In the rows, 100 means zero.
Known rows, with every way that one mark hangs from another
{X {F {G N} S}}: 74 79 94 105 72 127 84 104 56 116 98 84 67 71 108 77 126 98 81 140 60 87
 141 75 73 89 114 108 91 77 85 91 99 134 155 128 41 110 97 104 81 108
 117 140 156 114 112 117 119 130 108 101 90 90 80 119 86 63 82 102 180
 65 110 87 116 73 80 115 150 101 82 142 50 117 117 121 100 118 70 110
 118 84 100 85
{F K}: 121 91 101 158 88 88 75 123 96 81 100 120 63 66 99 105 126 53 112 99 107
 83 129 49 95 84 108 78 108 66 83 123 88 146 148 111 53 128 124 81 82 97
 54 96 147 123 77 104 155 108 141 91 113 91 90 141 115 84 57 64 143 69
 120 97 92 71 93 148 134 97 103 123 68 86 120 123 104 125 87 131 123 75
 105 82
{K {F {G {N {Z U}}} S}}: 106 107 68 80 92 158 75 110 90 88 103 82 90 63 86 75 136 148 107 84 24
 103 148 69 70 105 93 93 57 50 86 103 102 112 160 155 28 102 116 98 86
 118 123 124 175 125 126 119 117 83 132 108 113 102 85 132 117 60 103 98
 130 64 83 105 88 82 70 124 149 88 102 162 63 122 137 67 116 134 75 135
 122 90 121 87
{S {F K}}: 101 103 115 145 78 85 70 113 76 94 117 118 64 81 91 125 122 77 111 95 95
 74 129 57 92 86 98 78 94 70 100 141 80 138 150 113 56 134 122 83 101
 102 54 88 154 137 74 103 151 92 135 100 129 74 95 142 111 76 62 74 131
 71 112 101 87 90 88 135 117 87 82 124 71 90 131 118 111 119 113 130 119
 79 109 77
{F G K S}: 96 66 116 117 71 103 92 132 108 112 68 99 52 79 104 78 126 78 102 115 77
 62 149 73 92 102 117 70 102 59 70 104 96 134 171 122 62 114 117 92 87
 116 84 95 143 93 104 126 146 112 155 101 90 87 90 126 106 68 73 88 138
 76 103 93 84 93 97 133 164 81 98 146 52 107 104 113 84 114 75 127 116
 86 104 91
{N {Z U}}: 131 117 52 122 99 114 58 126 105 79 125 117 88 68 71 94 124 73 127 63 76
 120 147 23 112 109 67 81 81 45 95 112 108 137 143 121 38 127 140 74 88
 111 79 110 169 135 86 104 150 54 135 80 116 99 79 158 135 95 69 80 108
 63 115 104 84 74 92 156 150 102 110 106 90 103 130 93 135 131 90 138
 123 71 114 71
{K {F {G {N Z}} S}}: 100 101 73 71 87 137 84 98 79 93 95 77 79 78 87 82 153 155 85 111 48 93
 143 80 75 93 106 90 78 66 89 107 91 116 145 156 31 122 104 101 96 100
 117 111 165 129 122 122 119 102 125 101 100 84 101 115 115 63 89 94 137
 64 80 111 101 90 85 131 142 91 91 151 45 118 129 80 111 121 72 129 121
 76 104 90
{X F}: 91 103 76 140 87 98 76 109 55 99 134 115 72 69 100 108 123 55 105 104
 113 107 122 47 92 89 89 92 109 81 106 107 94 138 127 106 41 147 117 90
 83 87 77 117 164 127 91 95 152 110 113 94 118 78 89 157 107 88 60 80
 160 66 125 89 110 64 83 131 140 107 93 109 69 90 125 137 119 106 92 110
 114 81 95 65
{G {F S}}: 86 86 64 129 87 93 81 108 89 99 122 88 54 62 110 105 131 87 89 93 87 97
 115 51 82 104 96 81 104 88 88 100 94 147 134 128 34 137 106 93 111 85
 74 110 161 126 91 70 139 113 125 85 113 98 88 121 104 76 61 96 146 78
 114 97 78 49 69 122 131 83 97 114 64 102 124 102 106 130 88 122 113 69
 94 86
{G N}: 122 106 58 131 100 92 64 107 62 80 109 88 77 49 88 82 119 78 91 111 88
 119 123 37 105 72 99 97 98 74 80 104 88 146 134 123 34 127 98 87 78 83
 69 135 149 131 73 89 148 113 106 80 111 103 80 140 107 87 68 68 172 72
 119 83 111 57 93 151 139 114 103 122 59 93 122 120 114 158 76 123 127
 67 111 73
{S {F {G N} K}}: 103 93 123 127 73 109 74 118 63 104 87 109 77 79 88 103 110 113 98 120
 63 70 135 80 99 70 113 82 88 78 94 134 75 136 163 126 68 104 103 90 83
 112 89 117 146 130 90 119 133 106 108 105 122 83 80 131 98 77 89 66 159
 76 106 87 101 95 91 133 110 98 78 157 64 108 122 117 99 140 93 126 132
 86 117 92
{S {F {G {N Z}} K}}: 106 106 114 97 70 127 65 112 87 100 89 124 81 100 70 113 126 135 100 119
 46 60 155 72 98 72 114 82 76 77 97 144 83 136 159 134 64 99 120 78 100
 119 102 107 156 147 99 126 123 81 125 101 110 81 92 119 116 69 97 73
 123 66 91 109 96 105 95 143 117 99 72 144 76 109 133 91 108 123 97 137
 134 80 126 93
{S F}: 100 114 77 130 86 76 82 111 58 98 139 98 74 72 79 112 120 73 103 88 102
 113 120 37 103 90 74 69 96 73 113 133 83 127 138 118 39 148 113 82 99
 85 63 97 163 142 70 92 151 85 116 86 122 63 86 154 116 82 66 79 141 76
 120 96 96 84 94 139 125 97 94 113 72 93 123 127 121 122 109 127 116 76
 107 66
{K {F G S}}: 83 87 83 103 84 100 106 121 77 106 102 74 74 63 102 79 134 103 100 86 83
 105 117 73 78 106 88 65 101 69 93 93 88 108 155 134 35 143 102 97 89 90
 92 95 160 99 114 113 144 106 130 110 106 65 85 143 115 70 76 101 150 77
 100 89 94 85 93 123 147 84 97 151 39 110 115 112 102 114 87 116 110 95
 97 81
{U Z}: 110 110 66 121 99 93 93 113 69 64 111 105 67 67 85 97 122 62 104 104 105
 119 133 36 125 97 89 58 102 61 90 107 113 129 138 123 33 143 116 68 92
 93 64 88 172 135 97 111 158 86 136 90 118 90 88 135 123 97 75 74 129 64
 110 96 84 85 94 166 138 98 108 98 71 98 118 96 134 125 81 121 94 70 102
 75
{N G}: 119 86 69 116 92 84 87 132 60 101 99 99 77 59 81 94 129 43 99 81 107 109
 140 32 119 96 70 68 117 67 96 88 86 149 137 121 58 140 113 96 94 92 89
 107 154 123 91 94 166 67 103 80 110 89 72 158 130 101 48 81 136 71 123
 84 116 87 102 155 146 117 96 129 61 94 118 132 108 118 80 131 126 91 87
 54

Rows
107 93 69 72 83 127 82 111 94 101 83 76 69 85 83 64 140 128 91 123 44 89
 169 59 101 92 107 84 81 57 74 103 107 139 162 144 37 102 108 93 92 108
 111 121 159 120 106 122 120 94 128 84 74 96 92 107 114 72 96 93 135 69
 92 106 96 90 97 146 159 100 100 134 61 116 115 86 112 132 63 132 123 67
 110 91 => {F {G {N Z}} S}
114 118 75 95 90 132 64 122 71 101 112 99 97 85 60 93 115 128 114 88 37
 106 146 49 108 91 75 82 55 56 104 126 95 122 163 134 47 100 118 85 91
 135 112 131 172 142 101 123 123 51 106 96 122 91 67 145 119 80 110 83
 126 70 102 95 95 95 88 141 132 103 87 149 90 117 136 84 128 138 92 133
 137 88 131 82 => {S {F {G {N {Z U}}}}}
109 77 97 106 67 146 65 123 119 88 98 128 64 81 99 126 136 99 110 65 37
 50 166 48 82 118 87 91 74 67 89 104 96 152 151 140 58 98 146 103 113
 140 110 106 169 134 125 98 131 55 146 101 117 129 77 127 131 74 57 94
 82 59 94 114 73 78 49 126 132 83 85 140 91 111 148 57 102 104 85 155
 140 91 96 88 => {N {G {F K S}} {Z U}}
121 87 91 123 80 138 62 132 109 77 93 148 74 80 87 136 129 84 122 51 61
 66 153 43 99 105 74 83 80 81 96 109 86 150 142 132 73 99 144 93 114 135
 104 110 168 146 113 96 145 37 124 92 134 122 74 149 138 94 62 74 93 57
 103 102 82 82 65 144 116 100 86 137 98 100 155 72 107 110 86 150 143 94
 98 80 => {N {G {F K}} {Z U}}
83 76 117 90 56 155 68 98 98 103 84 118 61 101 104 94 141 129 90 148 38
 42 173 91 64 85 138 114 71 76 82 119 103 135 158 133 53 93 120 97 88
 126 124 118 158 131 129 131 111 120 142 110 88 100 106 103 98 56 82 86
 137 54 88 119 110 90 71 125 140 92 80 140 65 118 127 88 94 97 68 130
 129 73 101 102 => {X {F {G {N Z}} K S}}
99 80 99 138 72 123 59 95 91 75 95 107 53 61 119 109 132 115 78 125 52
 60 123 71 70 77 134 109 94 91 72 114 79 162 141 135 42 100 110 100 100
 101 78 123 145 133 88 83 125 141 131 95 114 123 93 101 88 61 68 80 156
 64 99 103 80 47 50 115 112 87 88 134 60 98 135 88 85 145 79 133 126 65
 106 104 => {G {F K S} N}
88 89 81 99 89 117 94 105 61 99 95 69 76 48 102 69 129 125 86 112 60 102
 126 86 73 85 107 85 91 73 86 91 85 115 151 150 31 128 85 104 84 92 108
 120 155 109 109 112 135 126 119 110 111 83 84 128 99 63 89 87 171 75 90
 87 104 77 82 121 142 93 90 161 37 117 122 106 98 136 75 116 121 89 104
 85 => {K {F {G N} S}}
88 77 102 144 72 107 73 107 109 89 102 116 47 67 117 118 132 89 95 105
 77 63 121 64 76 96 117 86 102 86 78 113 90 151 145 130 50 117 121 97
 103 97 65 97 153 126 86 82 139 123 145 103 113 108 98 115 101 70 56 87
 138 73 107 104 67 56 61 121 120 76 92 133 65 94 129 98 92 123 87 133
 118 69 93 99 => {G {F K S}}
93 91 121 130 70 88 88 135 73 119 91 121 71 89 89 111 114 86 114 97 85
 71 129 72 101 87 98 55 94 76 104 131 78 123 162 117 71 123 117 86 96
 114 76 92 152 118 93 121 146 81 128 113 124 64 82 145 112 80 82 75 136
 75 110 90 91 107 100 136 123 92 87 144 72 102 120 121 104 117 111 125
 127 95 109 86 => {S {F G K}}
104 89 86 108 73 141 50 89 115 70 96 114 53 81 102 117 148 139 80 124 41
 52 151 69 71 85 137 111 78 89 77 128 92 155 143 146 41 95 120 95 112
 108 92 117 158 155 101 93 114 118 141 93 103 123 109 89 103 58 67 81
 124 61 90 120 75 54 53 128 120 86 85 126 75 106 144 64 99 130 77 140
 132 53 106 108 => {G {F K S} {N Z}}
121 87 101 95 72 155 60 122 125 92 69 105 70 78 91 76 126 125 110 108 16
 57 173 66 90 100 118 98 63 46 65 112 107 138 178 145 51 77 130 89 79
 146 115 124 158 118 113 138 121 87 150 101 96 120 83 116 106 61 100 80
 115 57 87 107 84 88 79 134 156 83 99 155 71 115 131 69 99 139 68 145
 136 76 126 102 => {F {G {N {Z U}}} K S}
100 101 85 111 83 98 83 116 44 118 106 85 84 72 78 93 112 107 94 112 70
 102 121 60 104 77 91 71 88 81 103 121 80 129 156 129 42 115 95 87 89
 101 92 124 157 126 88 110 140 92 90 96 118 75 73 138 103 81 95 84 167
 79 109 79 107 87 100 133 123 109 79 146 64 105 118 121 110 147 93 116
 129 89 116 77 => {S {F {G N}}}
88 76 71 110 76 100 93 118 70 100 107 96 58 66 99 110 135 72 82 86 78 89
 134 47 91 109 76 78 108 89 92 81 89 156 138 135 50 125 109 106 115 96
 96 113 161 122 107 76 143 80 107 86 108 103 73 126 118 84 57 105 133 81
 114 93 98 72 72 125 141 99 88 132 63 105 128 103 95 114 83 132 127 93
 81 75 => {N {G {F S}}}
95 74 97 94 63 129 69 112 109 91 89 126 53 98 95 134 153 102 90 95 58 41
 165 62 88 104 104 84 93 85 87 112 85 156 139 142 64 107 137 102 128 118
 106 92 164 141 117 93 131 65 142 92 105 115 94 112 127 70 49 92 86 66
 95 123 83 87 63 133 131 85 76 130 73 104 141 69 95 92 82 149 136 83 86
 88 => {N {G {F K S}} Z}
103 88 63 92 75 139 67 120 101 94 114 104 75 78 89 114 134 91 103 61 48
 86 160 37 93 130 61 85 75 66 96 87 97 151 146 146 45 112 134 103 115
 130 117 121 180 135 123 87 136 39 118 84 113 117 67 137 130 82 63 107
 89 62 102 107 79 77 57 127 141 86 91 132 85 114 144 65 116 109 84 145
 135 90 93 73 => {N {G {F S}} {Z U}}
115 94 90 152 88 117 53 102 78 69 97 122 70 54 106 117 120 102 90 107 78
 82 117 65 89 64 122 98 101 102 80 117 78 158 129 132 57 105 104 89 101
 96 71 130 146 148 80 75 140 126 111 93 138 119 86 123 99 79 66 64 169
 62 109 88 84 44 66 133 103 105 91 133 71 94 138 108 98 156 80 127 134
 69 104 97 => {G {F K} N}
93 91 62 120 85 114 69 92 76 94 112 84 62 53 114 98 127 110 69 117 63 96
 120 53 80 83 111 102 97 89 75 99 91 153 134 138 28 117 94 101 101 89 88
 134 154 136 86 73 127 131 109 81 113 119 89 111 96 68 72 92 165 69 111
 97 86 42 64 121 121 95 91 122 56 101 129 98 101 149 73 124 118 66 102
 90 => {G {F S} N}
111 110 69 86 99 126 75 106 69 82 99 92 98 72 74 90 141 138 94 96 70 106
 128 70 94 75 98 81 89 76 96 111 81 115 135 147 44 125 101 92 98 90 113
 117 168 142 114 115 138 86 110 98 118 82 95 135 123 86 97 73 147 65 88
 98 104 87 97 153 129 119 96 145 62 111 131 94 122 128 79 120 131 79 107
 82 => {K {F {G {N Z}}}}
116 113 48 112 98 128 48 91 81 68 118 109 81 73 80 111 138 126 84 98 71
 107 126 49 94 76 100 94 90 93 89 112 89 152 119 140 38 117 106 84 117
 87 93 128 166 163 95 73 129 94 101 75 119 113 95 120 119 87 75 83 139
 62 104 105 94 54 81 151 114 111 86 114 83 103 137 84 124 142 82 129 133
 55 107 91 => {G F {N Z}}
98 85 113 108 67 151 63 104 83 99 86 141 78 101 90 104 134 115 97 134 57
 61 157 77 82 70 128 106 84 90 91 122 92 133 146 129 68 96 119 92 87 116
 121 123 156 142 119 128 123 107 125 106 104 97 102 127 104 76 84 74 143
 53 95 104 117 86 85 141 129 109 78 138 73 109 130 107 108 102 74 125
 135 78 108 100 => {X {F {G {N Z}} K}}
